(in the rows, 128 means zero)
Known rows, with every step that occurs
lamun -> nufe -> gali -> gubo: [124 131 154 136 134 127 133 168 127 144 144 170 156  56 145 152 138  98
 101 141 168  95 118 165]
lini -> gubo -> lamun: [122  82 113 116 136 167 122 116 131 173 123 144 135 147 107 149 165  84
 134 134 132 108  79 135]
gali -> nufe -> lamun: [113 129 141 121 147 102 122 150 146 174  83 169 136 102  67 131 152  95
 141 157 208  71 129 118]
lamun -> gubo: [143 120 159 156 118 160 136 105 143 122 136 179 168  96 137 146 154 128
 123 104 135  92 100 168]
lamun -> nufe: [151 138 123 127 128 144 131 113 121 148 146 157 129  77 127 140 149 126
 140 111 198 114  95 145]
nufe -> lamun -> gubo -> gali: [139 131 142 151 156 164 143 100 126 140 128 237 185 126 109 124 177 106
 113 123 114  76 167 178]
lini -> gubo -> lilo: [148 112 139 107 135 161 117 176 124 119 146 176 147 148 139 133 171 125
 126 136 130 127 118 146]
lini -> gubo: [122 106 161 125 118 161 115 143 134 146 124 144 115 144 132 147 170 116
 115 145 142 100  52 153]
fumuto -> gali -> gubo: [120 124 170 113 129 149 103 196 134 129 141 152 154 113 146 142 135  68
  95 194 123 134 141 153]
gali -> fumuto: [180 139 168  80 146 143 148 119 148 124 120 128 136 113 129 111 165  86
 111 155 107 145 153 114]
nufe -> lamun -> gubo -> lilo: [136 119 142 145 142 151 130 144 130 106 125 221 189 109 113 133 173 133
 132  96 125  92 155 157]
lamun -> nufe -> gali -> fumuto -> lini -> gubo: [187 138 163 110 104 172 113 162 139 112 142 161  83 127 133 136 203  87
 101 162 121 116  70 149]
lini -> gubo -> lamun -> nufe -> gali -> fumuto: [187 141 144 101 139 172 138 134 136 140 147 148 134  75 121 137 181  84
 100 126  99 119 111 138]
gali -> gubo -> lini: [164 122 140  80 143 133 149 129 138 127 133 181 174 134 105 109 145  83
 120 164 150 110 166 139]
nufe -> gali -> fumuto: [177 161 155  97 151 127 161 150 144 129 129 143 141  70 128 130 171  88
  95 143  83 144 157 127]
lilo -> gubo -> gali -> fumuto: [196 138 140  82 164 179 127 125 158 110 145 182 138 144 145  93 180  70
  97 179  90 122 216 137]
gubo -> gali -> nufe -> lamun: [131 139 127 115 162 115 130 143 137 177 101 199 149 119  72 118 159  87
 134 169 190  74 169 127]
fumuto -> gali: [132 157 130 116 131 145 115 187 126 134 146 146 131  98 124 146 148  89
 109 167 104 168 131 146]
fumuto -> lini: [155 135 120 114 122 109 138 149 139 115 119 161  93 133 124 129 175  88
 137 170 157 147 136 128]
nufe -> lamun -> gubo: [104 116 167 175 127 149 129 103 143 134  97 202 171  96  98 146 172 125
 124  95 138  56 101 168]
gubo -> gali -> fumuto: [206 149 155  72 168 162 157 110 138 129 143 165 156 138 134  97 173  71
 101 172  84 149 201 128]
lilo -> gubo -> lamun -> nufe: [141 103  75 129 136 170 105 107 140 150 146 173 122  93 118 141 154  99
 147 110 195  89 121 145]
gubo -> gali -> nufe: [192 148 112  87 154 131 133 150 136 170 156 179 156 124 121 112 132  83
 135 190 194 119 180 126]

Rows
[127 127 142 118 151 138 114 150 136 178 103 198 140 139  73 122 168  87
 127 174 184  60 132 138]
lini -> gubo -> gali -> nufe -> lamun
[135 135 164 156 119 158 103 151 149 139 121 199 167  88  93 146 155 103
 120 135 152  64 111 161]
fumuto -> gali -> nufe -> lamun -> gubo
[151 136  90 140 124 143 133 156 119 153 153 180 114  67 111 164 179  97
 122 115 149 112  87 158]
fumuto -> lini -> gubo -> lamun -> nufe -> gali
[124 130 116 121 161 128 107 155 153 162 102 213 136 125  79 116 165  82
 130 175 195  53 181 137]
lilo -> gubo -> gali -> nufe -> lamun
[150 116  89 118 139 153 133  93 119 168 143 156 139  84 109 145 149 102
 151 103 190 115 104 135]
gubo -> lamun -> nufe
[140 145  81 140 144 125 151 141 117 168 149 172 143  33 107 162 155 109
 128  93 153 118 117 152]
gubo -> lamun -> nufe -> gali
[176 131 167 107 110 160 120 172 145 110 129 156  86 142 133 135 203  81
  97 177  98 123  84 144]
nufe -> gali -> fumuto -> lini -> gubo
[203 141 135  97 125 170 116 194 124  89 165 194 120 125 141 127 199 104
 114 147 113 138 128 146]
lamun -> nufe -> gali -> fumuto -> lini -> gubo -> lilo
[167 123 135 132 135 159 134 146 129  99 156 203 190 109 143 133 158 135
 132 103 124 122 155 157]
lamun -> gubo -> lilo
[157 124 140 134 140 149 122 160 136 117 132 219 190 108 106 129 160 125
 139 117 158  83 160 146]
gali -> nufe -> lamun -> gubo -> lilo
[172 158 127  94 128 135 102 203 141 154 157 141 134  93 115 137 126  79
 128 199 176 144 140 123]
fumuto -> gali -> nufe
[202 140 130 112 139 155 128 134 142 154 166 201 178 117 128 118 136  93
 131 170 177  95 167 149]
lamun -> gubo -> gali -> nufe
[144 108 144  99 149 134 128 181 127 111 144 180 179 128 149 125 142 100
 123 155 146 131 179 137]
gali -> gubo -> lilo
[163 128  89  96 141 145 126 130 159 108 137 198 135 135 100 106 168  99
 128 148 150  95 175 146]
lilo -> gubo -> lini
[188 111 119  99 119 190 112 107 131 142 145 157 107 127 115 133 183  78
 134 135 157 112  85 132]
gali -> fumuto -> lini -> gubo -> lamun -> nufe
[216 144 170  95 152 188 151  97 144 114 152 188 176 130 143 102 177  83
  97 152  72 125 191 149]
lamun -> gubo -> gali -> fumuto
[169 130 127 110 136 169 127 141 123 133 149 202 116 179 135 119 191  82
 110 184 116 124 136 162]
fumuto -> lini -> gubo -> gali
[148 128 145  97 145 152 109 221 123 104 160 180 176 122 151 130 142  87
 108 175 115 153 186 145]
fumuto -> gali -> gubo -> lilo
[185 145 119 105 148 163 132 138 152 126 150 165 130  63 123 132 176  81
 104 126 113 113 158 136]
lilo -> gubo -> lamun -> nufe -> gali -> fumuto
[160 139 131  95 144 120 160 152 134 129 141 191 176 101 102 120 151  85
 107 154 132 110 168 150]
nufe -> gali -> gubo -> lini
[191 167 150 103 144 143 152 139 136 130 145 150 134  51 127 131 171  97
 100 128 111 134 138 134]
lamun -> nufe -> gali -> fumuto
[167 116 128 103 124 155 113 188 125  99 146 187 121 166 139 128 187 109
 129 157 130 138 124 142]
fumuto -> lini -> gubo -> lilo
[132 121 166 159 122 144 119 122 152 144 106 198 170  92  93 140 156 114
 131 121 177  46 106 155]
gali -> nufe -> lamun -> gubo
